Each row was made from one path, in order. Every step used is in the known rows, and no mark comes twice. Write each row's path.
In the rows, 128 means zero.
Known rows:
golifi nipeki: [158 128 123 126 111  79 161 138 153 170 140 131 129 131 109  95 133 100
 144 152 128 154 123 123 152 117 120 179 175 117 144  92 116  91 149 106
 148 154 136 136 137 144 167 111 101 171  78 101 123 102 142 135 102 148
 160  97 155 111]
nipeki tuzov furuz golifi: [198 112 128 138 135 129 145  96 115  99 104 158 115 154 100  70 149 125
 144 133 115 145 106 141 102 125 154 180 130 116 151 146 128  81 102 136
 118 146 125 160 137  94 134 113  84 130 160  60 131 162 150 146 100 125
 162  83 105 149]
rulu lezolag nipeki golifi: [ 93 109 170 151 131  80 162 126 130  68 128 109 133 114  96  75 150 101
 121 145 165 163 139 117 136 132 148 150 151 100 154  80  81 141 123 102
  93 161  66 134 112  96 143  69 127  96 135 103 138 164 124 106 100 155
 118 116 152  94]
furuz tuzov nipeki: [121 131 156 111 129 146 170 132 133 116 116 126 137 139  88  84 157 140
 130 132  93 147  65 126 123 125 134 177 160 113 141 106 130 126  78 121
 142 147 103 140  66 149 159 141 120 135 126  61 137 120 128 145 125 142
 143 110 125 146]
tuzov furuz golifi nipeki: [187 110 121 165 103 137 140 113 134 130 137 173 134 195 103  77 159 121
 139 174 110 145 116 145 140 116 120 179 156 102 156  90 108  61 124 124
 127 162 143 154 141 108 186 104  59 145 113  77 148 149 147 155  99 151
 140  83 123 142]
golifi nipeki tuzov rulu: [197 134 118 166 138  92 111 152 138 157  83  87 122 121  99 122 154  97
 142 129 143 148 114 140 139 103 118 181 167 119 145 125 122 122 130 112
 162 139 171 105  79 139 118  89 125 187  99  76 109 129 160 141  99 144
 127 125 165 146]
tuzov nipeki golifi kasok: [151 151 128  90 140  73 163 124 137 111 174  84 153 166 114 104 108 150
 113 142  87 144  79 139 138 120 137 163 185 127 153  91 128 152 113 144
 121 153  97 185 122 111 145 144 102 121 117 125 152 117 102 125  90 133
 146 112 117 123]
kuboni nipeki: [108 120 184  93 113  48 181 127 147 136 134 146 139  81  96  86 128 146
 162 154 137 156 130 117 146 146 140 175 196 134 138 126 132 109 129 105
 139 168 102 153 154 123 157 114 121 138 103  90 179  89 125 142 140 129
 155  89 124 106]
tuzov rulu: [119  96 160 148 120 120 185 139 130 108  93 112 133 148  95 102 150 120
 125 125 121 159 104 130 138 139 127 164 139 117 131  98 160 100 116  95
 120 173 115 128 101  85 162  62  90 173 107  68 166 114 140 155 114 140
 134 113 122 111]
nipeki tuzov furuz: [166 118 128 144 128 123 154 125 121 125 116 131 129 127  92  91 137 116
 169 119 133 146 107 159  99 142 139 180 146  91 148 127 154  98 116 136
 135 137 163 156 122 112 140 128 103 176 146  62 148 131 143 131 114 116
 157  90 101 143]
golifi kasok: [166 143 129  86 139  89 181 123 140 127 134 119 119 174 102  86 107 136
 103 130  84 166 115 151 148 132 116 165 155 137 150 108 144 111 128 124
 131 165 119 162 167 107 154 125 106 170 103  94 117  99 106 124  79 131
 185  78 101 103]
kuboni nipeki golifi: [128 132 164  97 109  27 185 121 117 118 151 125 165 110 110 101 109 133
 147 159 147 145 147  93 137 138 155 163 194 127 157 120 118 140 125 102
 116 170  72 185 139 107 169 105 113 106 135 116 203 117 119 141 134 120
 143 111 127 118]
rulu lezolag nipeki: [ 76 101 187 137 124 109 168 124 150  87 102 124 108 102  86  65 162 117
 146 138 169 183 127 141 140 137 130 162 156  96 137  75  96 114 125 111
 122 154  96 118 135 115 131  80 137 130 112  79 118 138 134 117 109 162
 130 107 160  78]
golifi nipeki tuzov furuz kuboni rulu: [115 140 130 193 127  86  81 136 145 167  93 116 103 136  90 119 133 131
 119 147 133 130 111 162 131 130 105 193 157 111 112 110 110 101 154 140
 183  99 232 131  93 163 123 142  90 182 150 112 152 136 187 134 156 137
  71 162 137 168]
lezolag nipeki tuzov rulu kuboni: [105 105 158 169 157 121 103 156 128  67  94  95 105  99 111 117 162 123
 149 113 185 134 115 145  91 123 117 145 137 141 115 123  91 151  56 121
 167 158 132  62  77 130 124  94 131 156 171 119 139 130 161 144 112 130
 105 112 166 138]
golifi nipeki tuzov: [183 146 110 121 129  77 127 134 143 175 117 114 113 104 104 102 142  91
 148 129 137 149 123 129 130 108 129 182 178 109 150 124 113 131 141 116
 160 139 165 126 117 161 121 131 137 176 108 101  95 120 148 132  96 136
 167 108 164 129]
furuz kuboni nipeki golifi: [114 145 170 101 115  31 155 111 117 103 160 120 151 147 111 108  84 143
 103 160 148 135 142  99 134 152 150 153 181 120 118 125 117 138 135 114
 104 145  89 182 103 144 149 113 125  82 134 162 221 108 111 137 139 106
 116 116 107 136]
kuboni nipeki tuzov: [155 142 162  93 136  30 147 130 145 140 101 120 132  50  92  93 132 147
 176 130 148 153 133 119 123 134 151 184 200 130 131 158 118 136 120 121
 153 143 125 147 142 147 116 133 139 139 122  85 147 110 140 123 140 116
 166  98 139 120]
furuz tuzov: [166 125 139 105 137 124 193 117 118 124  94 138 132 146  83  83 148 120
 111 121  97 151 110 121 130 137 134 163 138 113 157 130 132 112  92 109
 129 156  92 123  86 128 169 103 124 146 134  68 132 123 127 144 104 140
 153  85 122 142]
furuz golifi nipeki tuzov rulu lezolag: [173 102 119 171 161 106 111 123 133  98  45  81 122 158 105  83 149 111
 140 142 132 159 113 128 150 107 137 149 113 105 167 134  88 128 138 121
 132 112 109  74  92 100  97  71 123 148 104  63  90 183 157 122  71 168
 121 139 174 139]
furuz golifi nipeki tuzov: [218 138 107 106 140  99 119 116 135 150 105 140 108 135 116  82 147 106
 122 150 111 143 129 110 138  98 140 172 155 129 153 144  89 112 123 121
 142 135 115 128 129 144 110 126 117 129 112 105  93 148 152 149  71 151
 163  96 167 135]
rulu tuzov nipeki: [ 73 108 182  77 124 133 193 137 132 102 126 116 125 136 102 102 159 114
 113 143 103 151  60 130 140 124 122 169 167 115 120  96 182 118  78 137
 149 139 133 154 113 117 142 112 134 136 108  51 135 127 164 150 107 152
 137 109 126 142]
nipeki golifi kasok: [189 147 113  93 144  55 183 106 119 109 162 103 149 185 114 105  96 130
  88 140  91 148 127 133 140 131 137 152 163 138 171 109 127 137 123 124
 101 166  88 179 138  90 164 108 113 138 130 126 136 122 102 125  69 127
 171  95 110 111]

Write each row's path:
[191 125 159 136 134  83 120 103 138 100  99 161 132 111  97  66 151 159
 179 152 129 142 127 137 114 128 155 180 176 116 146 157 102 107  97 135
 138 142 131 164 147 113 140 138 102 126 160  62 164 153 154 147 137 113
 158  86 116 158] | kuboni nipeki tuzov furuz golifi
[ 71  70 166 164 132 117 181 126 127  83  65  91 133 152  85  91 139 116
 151 121 139 177 107 141 146 147 137 143 117  95 158  98 148 108 136 108
 107 140  87 104  96  65 134  31 118 169  98  53 148 134 126 127 105 161
 118 130 134 116] | tuzov rulu lezolag
[ 97 104 158 150 134  73 114 137 122  87 120 121 136  98 114 113 108 153
 214 148 178 131 115 144  98 147 130 169 178 122 146 164 118 129  84 136
 168 124 161 120 136 140 162 134 116 163 165 121 200 115 153 125 155  96
 127  84 119 175] | rulu kuboni nipeki tuzov furuz
[193 142 120 174 121 110 105 135 145 163 120 116 126 114  92 103 144 104
 181 139 141 153 110 159 120 111 117 192 172 109 153 110 120  94 130 134
 162 131 204 148 117 153 145 126  96 190 126  75 120 136 165 124 120 131
 142 104 137 153] | golifi nipeki tuzov furuz
[117  83 145 165 142 141 166 145 105  60  67 106 141 180 102 131 131 131
 111 118 135 138  87 129 116 141 122 141 100 128 156 136 123 128  49  96
 144 150  98  63  48 112 190  78 105 161 149  98 174 134 145 158 112 135
 100 111 133 178] | furuz tuzov rulu kuboni
[123 110 173 136 155 105 133 134 140 100  86 107  94  63  83  64 165 113
 156 122 170 166 129 143 120 130 141 162 157  93 137 120  87 137 116 121
 138 137 111 100 123 128  92 108 162 136 126  81  91 154 156 100  92 150
 134 104 170  91] | rulu lezolag nipeki tuzov
[177 160 138  94 140   4 159 117 140 105 150 100 164 141 105 100  87 164
 116 165 109 153 146 121 153 128 140 155 206 152 169 117 101 153 129 128
 120 164  87 185 157 107 167 132 120 120 130 127 165 112 111 118 111 118
 155  91 114 120] | kuboni nipeki golifi kasok
[116 116 166 148 104 131 162 111 109 112 131 147 113 196  92 101 107 132
 106 143 133 142  92 158 114 152 121 171 142  96 105  90 159  75 130 132
 116 134 147 159 111 135 172 118  79 151 123 105 198 106 124 157 146 123
 117  94  80 137] | tuzov furuz kuboni
[ 93 122 186 195 132 114  97 128 157 112  90 133  81 104  75  99 168 145
 114 127 144 126 119 166 104 137 116 189 155 116  87  92  91 119 108 146
 177 122 201 139  97 157 109 135 101 147 189  92 154 144 182 141 163 144
  64 144 120 136] | lezolag nipeki tuzov furuz kuboni rulu
[124  99 172 195 144 133 117 126 149  71  96 118 108  95  77  62 171 118
 181 126 183 173 124 171 110 125 130 173 154  76 146  98  92 107 108 137
 133 130 150 122 120 122 115 110 125 154 151  55 113 171 153  97 123 144
 127 100 141 115] | rulu lezolag nipeki tuzov furuz
[ 29  79 166 142 124  86 199 123 152 118  63 110 112 119  76  85 143 118
 142 143 103 168 110 125 156 169 136 164 138  99 152 108 145 116 155  97
 136 130 100 121 143  69 126  68 109 170 128  64 136 136 141 112 130 171
 114 148 133 111] | kuboni rulu lezolag
[171 148 115 180 123 112  83 125 128 147 124 103 110 158 103 109 115 121
 133 133 144 134 111 160 121 116 113 183 159  95 120 109 117  92 145 146
 161 108 212 138  97 192 135 157  96 161 105 119 143 122 160 134 127 123
 115 112 121 166] | golifi nipeki tuzov furuz kuboni
[187 168 122  99 162 104 151 116 127  95 150  74 161 187  98 104 116 153
  96 140  73 138  83 131 133 115 138 155 175 128 172 100  97 176  67 138
 124 147  90 173  72 130 158 150 114 114 142 101 141 149 106 127  94 132
 130 116 109 165] | furuz tuzov nipeki golifi kasok
[ 92 119 162  82 125 100 183 121 112  64 153 107 152 146 117 121 142 100
  95 152 109 136  76 111 134 119 137 156 162 120 138  93 172 151  75 133
 121 140 105 180  90 106 153 106 128  99 130  82 154 149 158 151 102 141
 133 128 122 166] | rulu tuzov nipeki golifi
[103  96 175 173 141  90 151 159 121  58  71 104 150 122  94 127 130 164
 147 142 172 133 111 116 125 146 118 136 138 147 155 155  94 142  49 106
 164 145  89  66  61 126 193  96 129 151 153 103 203 118 146 139 152 132
  95 116 141 185] | furuz tuzov rulu kuboni nipeki
[ 56 103 176 170 111 108 166 119 141 122 116 154 112 170  83 107 131 143
 107 143 114 140  98 160 133 167 109 185 138 110 103  91 157  77 138 125
 150 130 175 159 120 117 163 114  64 157 149  98 206 118 167 149 169 142
  84 142  83 142] | tuzov furuz kuboni rulu
[225 114 110 156 146 105 107 132 137 132  71 112 115 151 100  98 166 112
 116 142 118 138 118 126 137  98 132 158 133 133 148 137  99 117 116 115
 147 138 132  99  84 120 125  93 105 148 119  73 107 164 165 155  78 151
 130 125 163 145] | furuz golifi nipeki tuzov rulu
[148 131 143 152 128 121 120 105 108 109 118 130 111 163  95 103 112 132
 129 117 136 140  98 158 101 145 128 175 143  96 111 133 152 101 124 152
 132 120 173 151 102 152 131 141 110 145 138 100 161 127 139 131 132 111
 124 103  97 156] | nipeki tuzov furuz kuboni
[112 128 153  90 104  82 176 116 128 109 168 108 157 143 113 100 120 126
 141 143 106 137  87 108 118 133 161 170 178 109 143  87 145 143 113 129
 118 161  83 190  95 112 152 112  90 108 131 109 179 126 120 140 107 128
 132 129 123 134] | tuzov nipeki golifi
[101 127 183 146 112  73 152 105  96  60 150 119 157 181 101 133 108 138
  81 170 157 139 125 129 134 143 127 147 171 107 118 107 147 117  98 148
 118 123 143 192  96 138 176 107 129  92 151 106 223 144 170 146 153 125
  81 107  82 182] | rulu tuzov furuz kuboni nipeki golifi
[149 120 166 135 130  53 132 140 141 118  76  98 134  74  89 107 140 159
 173 123 152 151 125 128 128 130 139 159 172 148 142 151 130 137 101 116
 151 145 130 123 105 129 117 104 134 156 129  72 170 120 150 136 145 124
 135 128 142 141] | kuboni nipeki tuzov rulu
[ 79 111 153 109 118  19 165 130 114  83 168 113 163 117 131 121  89 128
 154 171 170 129 139  91 111 154 146 149 182 128 152 138 108 154  94 101
 126 165  83 141 134 114 185 104 113 104 159 175 229 112 116 128 131 106
 130 101 138 158] | rulu kuboni nipeki golifi
[ 92 118 157 173 138  98 129 112 129 124  88 126  97 146  83 112 126 143
 117 127 113 126 100 155 108 155 124 191 138 114 108 128 142 113 130 141
 154 107 188 150 103 134 117 125  88 164 173  98 172 138 171 140 165 139
  88 148 108 163] | nipeki tuzov furuz kuboni rulu
[154 126 168 150 118  69 135 134 143 119 114 139 144  85  87  92 134 165
 208 143 152 151 114 148 116 136 137 189 198 114 147 135 126 113 115 134
 155 137 158 166 139 136 137 140 110 160 147  73 170 118 150 126 155 108
 139  96 121 147] | kuboni nipeki tuzov furuz
[164 108 130 147 146 108 158 131 120 120  74 101 124 111  93 114 151 120
 140 103 132 147 106 140 135 134 139 159 138 130 138 135 159 126 107 110
 132 150 130 114  91 102 120  87 130 173 124  64 134 135 141 155 107 129
 148 122 132 133] | nipeki tuzov rulu
[119  86 145 163 154 112 149 121 127  86  43  70 122 117  82  98 133 118
 160 103 145 177 111 144 132 140 147 151 117  97 156 139 149 137 130 115
 123 120 112  89  89  83  96  61 145 175 120  50 118 149 142 120  91 150
 131 135 144 131] | nipeki tuzov rulu lezolag
[ 59  97 177 157 165  85 137 142 174 115  49  99  85  48  64  71 181 121
 151 128 145 161 136 139 133 132 131 173 154 117 138 117  87 153 124 116
 157 123 128 102 125 116  84  95 142 147 155  79  94 161 181 102 126 166
 108 156 179  96] | kuboni rulu lezolag nipeki tuzov
[ 67 138 146  96 158  81 176 120 146  79 132  72 138 172 103 125 128 140
  60 164  60 136  77 136 162 120 118 160 180 158 145  86 147 172  75 145
 154 123 138 184 124  92 138 119 117 134 160  93 126 157 181 133  96 163
 102 153 114 163] | kuboni rulu tuzov nipeki golifi kasok
[108  95 185 166 146  63 134 130 141  92  36  64 137  80  84  95 133 147
 190 132 169 175 128 132 138 143 155 145 164 110 163 150 120 155 125 112
 137 112 122  98  98 102  96  73 155 160 109  62 153 139 143  99 134 141
 116 139 158 133] | kuboni nipeki tuzov rulu lezolag
[ 21 113 188 164 135  73 144 121 135  72 108  93 103 134  84  89 138 119
  72 151 149 144 139 119 138 154 129 153 138  98 120  76  73 149 143 113
 112 127  85 134 103 113 120  77 117  92 149 139 170 162 151 121 130 164
  55 173 152 112] | furuz kuboni rulu lezolag nipeki golifi
[ 61  83 178 146 119  69 149 149 128  74  99 113 145 113 110 127 115 158
 181 148 171 137 114 119 134 152 123 140 161 145 129 136 126 131  85 110
 157 159  99  95 119 109 174  81 103 160 130 124 224  91 134 146 148 121
 105 115 138 146] | tuzov rulu kuboni nipeki
[ 96 106 172 134 117 162 171 100  98  85 125 149 110 209  96 118 127 112
  70 139 130 155  86 157 134 142 106 156 122 109  95  99 182  70  98 142
 126 117 172 157 107 139 172 113 116 136 116  72 165 132 165 160 120 141
 107  93  76 166] | rulu tuzov furuz kuboni
